Known rows, with every way that one mark hangs from another:
J[L[H] U[A[E]]]: [-0.13 -0.10  0.86 -0.02  0.49  1.00 -0.07  2.77 -6.86  1.77  0.06  0.16
 -0.70 -0.76  2.49 -0.14  0.22 -0.83  0.78]
H[L[J]]: [-0.62 -1.80  0.25  0.78  0.77 -1.41  0.37  0.28  1.09  0.55 -0.03 -1.57
  0.75  0.60  0.77 -0.81  2.28 -0.91  0.60]
U[A J]: [-0.34 -0.71  0.67 -0.57  1.90  2.15 -0.61  1.89  1.09 -0.01  2.67  0.22
 -0.73  0.42  3.24  1.12 -0.29 -1.60 -0.54]
H[G[Q] L[J[U[A]]]]: [-2.30 -2.57  1.64  2.61  1.74 -1.28 -3.86  3.25  1.07 -0.82  0.63 -0.32
  0.08  0.90  2.29 -1.37  1.84 -3.85  1.57]
H[L]: [-0.38 -0.64  0.25  0.99  0.49 -0.41  1.36  0.69  1.17  0.40  0.23  0.33
  1.64  0.52  2.20 -0.45  2.17 -1.13  0.27]
H[G L[D]]: [-1.60 -0.23  0.39  2.60  1.06 -1.11 -2.97  2.79  1.62 -0.02  0.22  1.25
  0.84  1.15  4.31 -1.65  3.08 -3.33  1.21]
A[E U[J[L[D]]]]: [-0.01 -0.23  3.06  1.44  0.63  1.88  2.53  1.70 -4.68  1.35  0.53  2.17
 -0.64 -2.73  3.66 -0.24  0.65 -1.55  2.57]
A[U[J]]: [ 0.01 -1.55  1.36  0.61  1.64  1.29  0.73  0.65 -1.36 -0.11  1.08  0.49
 -0.17 -1.85  2.13  0.53  0.35 -0.55  2.37]
U[A J[L[H[G]]]]: [ 1.17 -0.36 -1.00  0.15  2.99  1.34 -3.20  3.74 -0.85  1.49  1.71  2.52
 -0.27  1.61  5.05  0.18  0.09 -1.86 -1.45]
U[A J[L[D H]]]: [ 0.87 -0.28 -1.19 -1.05  3.04  1.50 -2.09  2.68  0.07  1.33  1.98  2.53
 -0.56  1.51  5.54  0.45  1.14 -1.84 -0.58]
J[L[D H] U]: [ 0.68 -0.66 -1.98 -0.34  1.47 -0.23 -1.82  0.95 -4.11  0.98 -0.83  0.12
 -0.65  0.14  2.93 -0.68  1.63 -0.04  1.58]
A[E U[J[L]]]: [ 0.40 -0.35  3.06  1.58  0.43  1.93  3.05  1.64 -5.21  1.47  0.39  1.98
 -0.20 -2.82  2.97  0.00 -0.10 -1.02  1.91]
Q[G]: [ 0.32 -0.62  2.28  0.84  0.74  0.44  0.73  0.10 -0.70 -1.57  0.23  0.86
  0.00  0.58 -0.06  1.37  0.40 -0.81  0.17]
L[D H[G] J[U]]: [-2.18 -1.86  0.15  0.13  2.17 -1.96 -6.37  2.53 -1.70 -0.50 -0.22 -2.92
 -2.52  0.15  2.60 -1.80  2.18 -1.51  3.32]
U[A[E] J]: [-1.10  0.08  3.06 -0.04  0.81  2.74  1.08  2.78 -0.91  0.36  2.66  0.48
 -1.04 -0.74  3.90  0.86 -0.56 -2.18 -0.24]
A[U[J[L]]]: [ 1.37 -1.38 -0.02  0.92  1.84  1.20  0.86  0.59 -2.77  1.06  0.38  1.61
  0.18 -1.26  2.12  0.32  0.20 -0.30  1.48]
J[L]: [ 2.15  0.29 -2.06  0.56  0.30 -0.16  0.19 -0.01 -2.10  1.79 -1.10  1.84
  0.56  0.95 -0.04 -0.28 -0.23  0.44 -1.42]
U[A]: [-1.17  0.03  0.97 -0.57  0.08  0.78 -0.62  1.44 -0.36  0.36  1.27  0.21
 -0.52  0.49  0.24  0.70 -0.11 -1.55 -0.07]
E[A[U[J[L]]]]: [ 1.02 -0.40  1.81  2.06  0.81  1.61  2.93  0.00 -2.44  1.13 -0.19  2.34
  0.40 -3.51  1.64 -0.84  0.60 -0.21  1.92]
A[U[J[L[D H]]]]: [ 0.94 -1.21 -0.16  0.19  2.57  0.85 -0.39  1.28 -2.19  0.99  0.53  2.24
 -0.04 -1.02  3.95 -0.04  1.45 -0.74  2.40]
A[E U[J]]: [-0.98 -0.50  4.42  1.29  0.27  2.04  2.97  1.69 -3.83  0.35  1.07  0.77
 -0.59 -3.45  3.02  0.17  0.04 -1.24  2.80]
L[D]: [-0.90  0.21 -0.10 -0.37  0.38 -0.19 -1.01  0.06  1.02 -0.27  0.22  0.46
 -0.73  0.28  1.49 -0.40  1.48 -1.09  1.25]
H[G[Q] L[D]]: [-1.63 -0.46  0.80  2.58  1.58 -1.25 -3.37  2.93  4.05 -0.97  0.33  3.62
  1.15  1.58  4.61 -1.77  3.06 -4.36  1.31]

Rows:
[-1.88 -2.42  0.40  0.66  1.10 -1.16 -0.57  0.21  0.16 -0.09  0.20 -3.03
 -0.41  0.08  2.00 -0.97  3.35 -1.56  2.62] : H[L[D J[U]]]
[-2.26 -2.07  0.55  0.04  2.51 -2.09 -6.62  2.67  0.24 -1.26 -0.11 -1.02
 -2.19  0.47  2.89 -1.85  2.20 -2.30  3.36] : L[D H[G[Q]] J[U]]
[-2.44 -2.39  1.11  2.57  1.90 -1.83 -4.32  2.56  2.05 -1.20  0.13 -0.11
 -0.28  0.92  3.26 -2.06  3.08 -3.93  2.54] : H[G[Q] L[D J[U]]]
[-0.19 -0.18  1.05  0.88 -0.50  1.48  1.02  1.73 -6.84  1.63  0.06 -0.51
 -0.99 -1.03  0.70  0.18 -0.69 -0.96  0.37] : J[L U[A[E]]]
[-2.34 -2.22  0.65  2.58  1.46 -1.75 -4.00  2.33 -0.26 -0.32  0.03 -2.39
 -0.63  0.44  2.93 -1.93  3.07 -2.92  2.50] : H[G L[D J[U]]]
[-2.53 -2.05  0.64 -1.83  1.98 -1.08 -4.03  1.76 -1.61 -0.14  0.74 -3.18
 -2.53  0.03  2.04 -0.65  2.34 -1.40  3.33] : L[D H J[U[A]]]
[-1.26  0.35  0.24  0.03  2.12 -1.27 -5.44  3.29  2.66 -0.97  0.08  3.61
 -0.35  1.34  4.60 -1.54  2.20 -2.86  1.76] : L[D H[G[Q]]]
[-1.32 -1.69  0.18  0.43  1.09 -1.53 -0.41  0.32  1.95  0.34  0.13 -1.23
  0.20  0.86  2.00 -1.11  3.38 -1.78  1.60] : H[L[D J]]
[ 1.03 -0.77 -1.47  1.25  1.74 -0.53 -3.46  2.48 -3.69  0.54 -1.04  1.61
 -0.06  0.45  2.50 -1.11  0.30 -0.68  0.56] : J[L[H[G[Q]]] U]
[-2.32 -0.43  3.11  0.32 -0.75  1.61  0.83  1.73 -4.71 -0.17  1.18 -2.40
 -1.52 -1.93  0.86  0.50 -0.43 -1.34  1.79] : J[U[A[E]]]
[ 2.29 -0.39 -1.99  0.74  2.82  0.57 -2.53  2.35 -0.52  1.17  0.39  2.33
  0.16  1.16  4.72 -0.51  0.21 -0.34 -1.37] : U[J[L[H[G]]]]
[-0.83  0.09  0.80 -0.27  0.74  0.83 -0.94  2.79 -5.99  1.58  0.21  0.50
 -1.33 -0.56  3.66 -0.46  1.31 -1.70  1.76] : J[L[D H] U[A[E]]]
[-1.83 -1.51  0.43  2.41  1.41 -2.11 -3.89  2.38  1.52  0.13 -0.04 -0.68
 -0.07  1.23  2.92 -2.00  3.17 -3.08  1.48] : H[G L[D J]]
[-2.92 -1.88  2.49  0.75  0.46 -0.41  0.26  1.53 -1.27  0.27  0.85 -2.72
 -0.79 -0.53  2.59 -0.78  3.11 -2.71  2.83] : H[L[D J[U[A[E]]]]]
[-0.05 -0.61  2.92  1.75  0.67  1.69  2.82  0.03 -1.32  0.19  0.38  1.41
  0.12 -4.03  1.72 -0.70  0.68 -0.39  2.62] : E[A[U[J]]]
[ 0.45 -0.91 -0.96  0.45  0.43  1.06 -0.44  1.07 -5.19  1.35  0.12 -0.75
 -0.70  0.02  0.27  0.37 -0.43 -0.49  0.09] : J[L U[A]]
[-3.07 -1.57  2.39 -0.34  0.11 -0.07 -1.56  0.96 -2.74 -0.16  0.79 -3.86
 -3.09 -1.04  0.34 -0.39  1.16 -1.90  3.00] : L[D J[U[A[E]]]]
[ 0.10  0.57  1.27 -0.54  1.92  2.09 -0.25  3.53 -1.91  1.73  1.96  2.77
 -0.89  0.30  6.18  0.14  0.86 -2.42 -0.17] : U[A[E] J[L[D H]]]
[-0.35 -0.76 -1.07  0.15  0.77  0.94 -1.22  1.09 -4.38  1.11  0.30 -0.39
 -1.29  0.14  1.39  0.13  0.74 -1.37  1.11] : J[L[D] U[A]]
[-0.87 -2.28  0.13 -1.08  1.54 -1.36 -2.64  0.81 -2.44 -0.12 -0.28 -3.80
 -1.57 -0.52  0.35 -0.75  1.01  0.64  2.16] : L[H J[U]]
[-0.53 -0.50 -1.01  0.53  1.86  0.02 -4.51  3.51 -4.70  1.18  0.16  0.64
 -1.26  0.79  3.75 -0.73  1.37 -2.12  1.47] : J[L[D H[G]] U[A]]
[-0.67 -1.26  0.34  0.18  2.10 -2.32 -5.55  2.65  1.38 -0.39 -0.44  0.76
 -0.77  1.22  1.34 -1.72  0.90 -1.46  0.84] : L[H[G[Q]] J]
[ 0.44 -0.73 -1.09 -0.44  1.29  0.54 -1.53  2.12 -5.31  1.51  0.07 -0.11
 -0.45  0.22  1.92  0.10  0.37 -0.36  0.54] : J[L[H] U[A]]
[-0.40  0.16  0.37  0.47  1.72 -1.18 -4.44  3.23  1.56 -0.67 -0.11  3.14
  0.35  0.99  3.19 -1.25  0.78 -1.76  0.51] : L[H[G[Q]]]
[-3.00 -1.52  2.23 -1.51  1.26 -0.68 -2.84  2.27 -2.87  0.05  0.76 -3.02
 -2.79 -0.74  2.46 -0.79  2.20 -1.79  3.57] : L[D H J[U[A[E]]]]
[ 1.49  0.50 -2.34 -0.63  1.47 -0.81 -1.79  1.07 -1.27  1.75 -0.94  2.90
  0.22  1.35  2.85 -0.88  1.78 -0.31 -0.06] : J[L[D H]]
[-2.94 -2.14  1.18  2.35  1.51 -1.35 -4.29  3.06 -0.51 -0.12  0.68 -2.31
 -0.91  0.72  3.11 -1.59  3.07 -3.70  2.44] : H[G L[D J[U[A]]]]
[-2.25 -2.05  2.59  1.05  0.14 -0.29  1.13  1.51 -2.18  0.53  0.70 -3.10
 -0.25 -0.74  1.44 -0.56  1.96 -1.89  1.81] : H[L[J[U[A[E]]]]]
[-0.92 -0.64  0.90  2.89  1.27 -1.08 -2.65  2.98  3.16 -0.71  0.16  3.22
  1.75  1.39  3.49 -1.46  1.89 -3.50  0.36] : H[G[Q] L]
